Known rows, with every way that one mark hangs from another
[T A [B K] P [U M]]: [ 6.94  3.13  0.77  1.17  0.64 -0.77 -3.44 -1.66 -0.03  1.63  2.03 -1.99
  0.38 -4.43 -1.13 -2.75 -0.60 -2.94  1.61]
[T A [B K] P R U]: [ 4.79 -0.79  0.56  2.99  1.39  1.84 -1.38  0.44 -1.16  4.10  1.52 -2.41
 -0.26 -3.32  0.91 -1.79  1.27 -3.97  1.18]
[T B]: [ 4.77  2.85  2.35 -0.70 -0.30  2.24 -0.62 -2.40 -0.92  6.17 -1.54  0.59
 -3.83 -4.08 -0.22 -3.86  0.88 -0.80  2.61]
[R X]: [ 5.15  3.18  3.81 -0.19  0.58  4.07 -3.05 -1.97  1.04  5.13  0.30  1.11
 -1.81 -4.87 -1.45 -4.04  0.32  0.21  4.64]
[T A B P]: [ 4.48  2.54  2.47  0.24 -0.19  3.05 -1.76 -1.52 -0.32  2.92  0.84  0.38
 -1.37 -3.77 -1.00 -1.05  1.08 -2.25  2.96]
[A [T B R U]]: [ 4.54 -2.58  0.09  0.06  0.42  2.93  0.31 -0.26 -0.87  6.06  0.45  0.33
 -3.99 -5.28  2.03 -2.42  0.34 -0.49  1.66]
[A [T P]]: [ 4.47  0.71  3.66 -0.82 -1.70  4.68 -3.35 -2.00  2.81  2.54  0.15  1.54
 -1.04 -6.82 -1.25 -1.07 -0.22 -0.12  4.50]
[A [T P [R Z] [U M]]]: [ 6.03 -2.89  1.60 -0.65 -1.41  1.89 -1.31 -0.49  2.68  0.73  2.52  1.22
 -0.81 -6.86  1.02 -2.49 -1.21 -1.43  3.09]
[X [R Z]]: [ 5.86  0.56  4.69  0.77 -2.02  1.34 -0.03 -2.52  2.55  5.31 -1.19  0.84
 -1.99 -4.39  0.51 -4.38  1.47 -4.36  1.28]
[R X Z]: [ 5.30  2.40  3.87 -0.78  0.27  3.24 -2.29 -1.54  1.25  4.69  0.90  1.98
 -1.51 -4.33 -1.66 -4.66  0.88 -0.87  4.30]
[T B R U]: [ 5.23 -0.61  0.90  0.72  1.17  2.63  1.57 -0.22 -2.29  6.25 -0.33 -0.94
 -4.72 -3.92  1.84 -3.89  0.96 -2.15  1.26]
[U T]: [ 5.14  2.99  3.72 -0.17 -2.52  2.12 -1.60 -2.48  1.51  4.38 -0.88  0.31
 -3.66 -6.94 -1.98 -3.32  0.61 -1.11  0.72]
[A [T [B K] P [R Z]]]: [ 2.26 -3.05  0.75  0.39 -0.48  0.75 -2.54 -0.58  1.11  4.98 -0.98  1.62
 -0.11 -4.37  1.29 -1.95  1.67 -0.84  3.39]
[U M T]: [ 6.22  3.30  2.91 -0.65 -3.35 -0.12 -2.46 -3.55  2.37  2.51 -0.36  0.73
 -3.02 -7.64 -1.71 -4.22 -1.06 -0.08  0.92]
[A [T [B K] U]]: [ 5.58  1.01  0.55  0.14  0.50  1.07 -2.74 -1.32 -0.10  6.31 -0.07 -0.87
 -1.96 -5.32 -0.51 -3.18  0.40 -0.83  1.47]
[T B P]: [ 4.12  2.90  2.80 -0.60  0.65  2.56 -1.37 -2.26 -0.60  4.11 -1.52  0.56
 -3.31 -4.15 -0.82 -1.81  1.32 -1.24  4.01]
[T A [R X] [U M]]: [ 6.99 -0.50  1.27  1.63  0.59  2.67 -2.17 -0.48  0.88  2.48  4.39 -0.20
 -0.20 -5.30  0.84 -4.09 -1.51 -1.30  2.48]
[A [T P U]]: [ 6.04  0.82  3.30 -0.56 -0.11  4.62 -2.22 -1.00  1.82  2.00  1.65 -0.15
 -1.89 -6.86 -1.43 -1.00 -0.33 -1.41  3.44]
[A [T [B K] P R]]: [ 2.23 -2.27  0.60  1.02 -0.25  1.69 -3.28 -1.06  0.78  5.41 -1.69  0.64
 -0.60 -4.86  1.45 -1.34  0.91  0.16  3.65]
[A [T B P [R Z] U]]: [ 3.94 -3.21  0.80 -0.48  0.87  2.43  0.26  0.29 -0.22  3.58  1.13  1.06
 -2.97 -4.73  1.38 -1.07  1.44 -1.86  2.91]
[K B]: [ 5.89  4.23  2.10  1.31 -1.90  2.99 -0.28 -4.13  2.14  4.84 -1.15 -0.68
 -0.76 -5.46 -0.02 -3.51  0.37  0.23  1.56]
[Q B]: [ 6.51  3.57  4.16 -0.69 -0.99  1.94 -1.00 -0.49  1.69  6.06 -0.76  2.77
 -2.90 -6.19 -1.20 -4.63  0.14 -2.45  1.73]

Rows
[ 3.84 -2.48  0.77  0.15  1.14  3.39 -0.39 -0.22 -0.65  3.92  0.47  0.14
 -3.32 -5.33  1.43 -0.45  0.67 -0.79  3.08]
[A [T B P R U]]
[ 5.57 -0.71  3.03  1.47  0.61  4.75  0.22 -0.03  0.13  2.93  0.70 -1.36
 -2.69 -5.30  0.84 -2.21  0.41 -2.90  2.72]
[T P R U]
[ 1.59 -1.94  1.05 -0.03  2.14  3.37 -3.15 -1.08  0.25  4.75 -0.10  2.61
 -1.99 -4.64  1.11 -0.23  1.11  2.01  6.09]
[A [T B P [R X]]]
[ 7.10  2.87  1.23 -0.07  0.59  0.71 -1.67 -1.63 -0.34  0.65  2.77 -0.85
 -1.50 -4.79 -0.93 -1.92 -0.73 -2.72  2.19]
[T A B P [U M]]
[ 5.10  2.56  1.40  1.35 -0.88  1.16 -2.81 -1.60 -0.25  6.02  0.15 -0.67
 -0.13 -3.51 -0.62 -3.81  0.91 -2.33  1.14]
[T A [B K]]
[ 3.75 -0.39  0.70  0.87 -1.73 -0.69 -1.82 -1.95  0.55  1.35  0.88  0.72
 -2.08 -5.81  0.51 -0.98  0.15 -1.13  0.88]
[U M [T A B P R]]
[ 4.92 -1.60  1.25  1.11  0.91  2.53  1.15  1.02 -1.30  2.76  2.83 -0.49
 -1.85 -3.17  1.06 -1.62  1.80 -4.57  1.34]
[T A B P [R Z] U]
[ 6.05  2.48  2.05  0.66  1.38  3.05 -0.62 -0.59 -1.31  2.52  2.34 -1.31
 -2.22 -3.97 -1.20 -1.00  0.90 -3.71  1.94]
[T A B P U]
[ 6.49  2.84  2.63  0.05 -4.02  0.41 -2.82 -2.81  2.64  1.54  2.10  0.57
 -1.08 -7.46 -1.94 -3.39 -1.25 -1.35 -0.14]
[U M [T A]]
[ 4.00 -2.86  0.28 -0.47  2.56  2.10 -0.70  0.43 -0.68  5.85  1.98  1.80
 -2.99 -4.13  1.43 -2.77  1.31 -0.04  3.40]
[A [T B [R X Z] U]]
[ 4.82  3.23  1.59 -0.30 -1.65 -1.08 -2.89 -2.89  0.98  0.59  1.05  0.65
 -2.08 -6.17 -1.95 -0.96  0.06 -1.23  1.22]
[U M [T A B P]]
[ 2.33 -0.19  1.89  0.57 -0.24  1.12 -0.38 -1.53 -0.57  4.11 -2.05  0.47
 -4.55 -5.29  0.51 -0.91  2.04 -0.90  1.68]
[U [T B P R]]
[ 5.76  0.84  1.13 -1.08  0.51  2.64 -0.89 -1.35 -0.55  5.30  0.66  0.24
 -3.88 -5.60 -0.28 -2.53  0.13 -0.50  2.03]
[A [T B U]]
[ 3.72 -1.39  1.46 -0.19 -0.85  1.69  1.15 -0.62 -0.95  6.42 -1.05  1.47
 -3.49 -3.18  1.99 -4.40  1.78 -1.81  2.02]
[T B [R Z]]
[ 4.39 -2.31 -0.32  1.23  0.55  1.34 -1.55 -0.30 -0.41  7.03 -0.30 -0.89
 -2.01 -4.97  1.78 -3.27  0.46 -0.68  1.20]
[A [T [B K] R U]]
[ 7.71  2.79  0.71 -0.05 -0.20  0.57 -0.92 -1.79 -0.75  2.78  2.74 -0.75
 -2.19 -4.72 -0.36 -3.93 -0.92 -2.39  0.83]
[T A B [U M]]
[ 5.94  1.62  0.42 -0.52  0.69 -0.95 -4.29 -2.28  1.14  2.37  0.45 -0.50
 -0.75 -6.07 -0.82 -2.27 -0.91 -0.37  3.08]
[A [T [B K] P [U M]]]
[ 5.00 -0.53  0.51  1.82  2.94  3.28 -0.52  0.44 -2.14  5.55  3.05 -0.33
 -2.36 -3.12  1.20 -2.76  1.06 -1.74  2.21]
[T A B [R X] U]
[ 4.84  2.63  3.91  0.83 -2.38  2.92 -2.66 -1.66  2.02  1.26  1.69  0.02
 -1.28 -6.78 -2.71 -0.53  0.74 -2.68  1.14]
[U [T A P]]
[ 7.72  3.02  0.24  1.05 -0.17 -1.22 -2.63 -1.77 -0.33  3.65  2.04 -1.87
 -0.27 -4.46 -0.62 -4.73 -0.81 -2.67  0.26]
[T A [B K] [U M]]
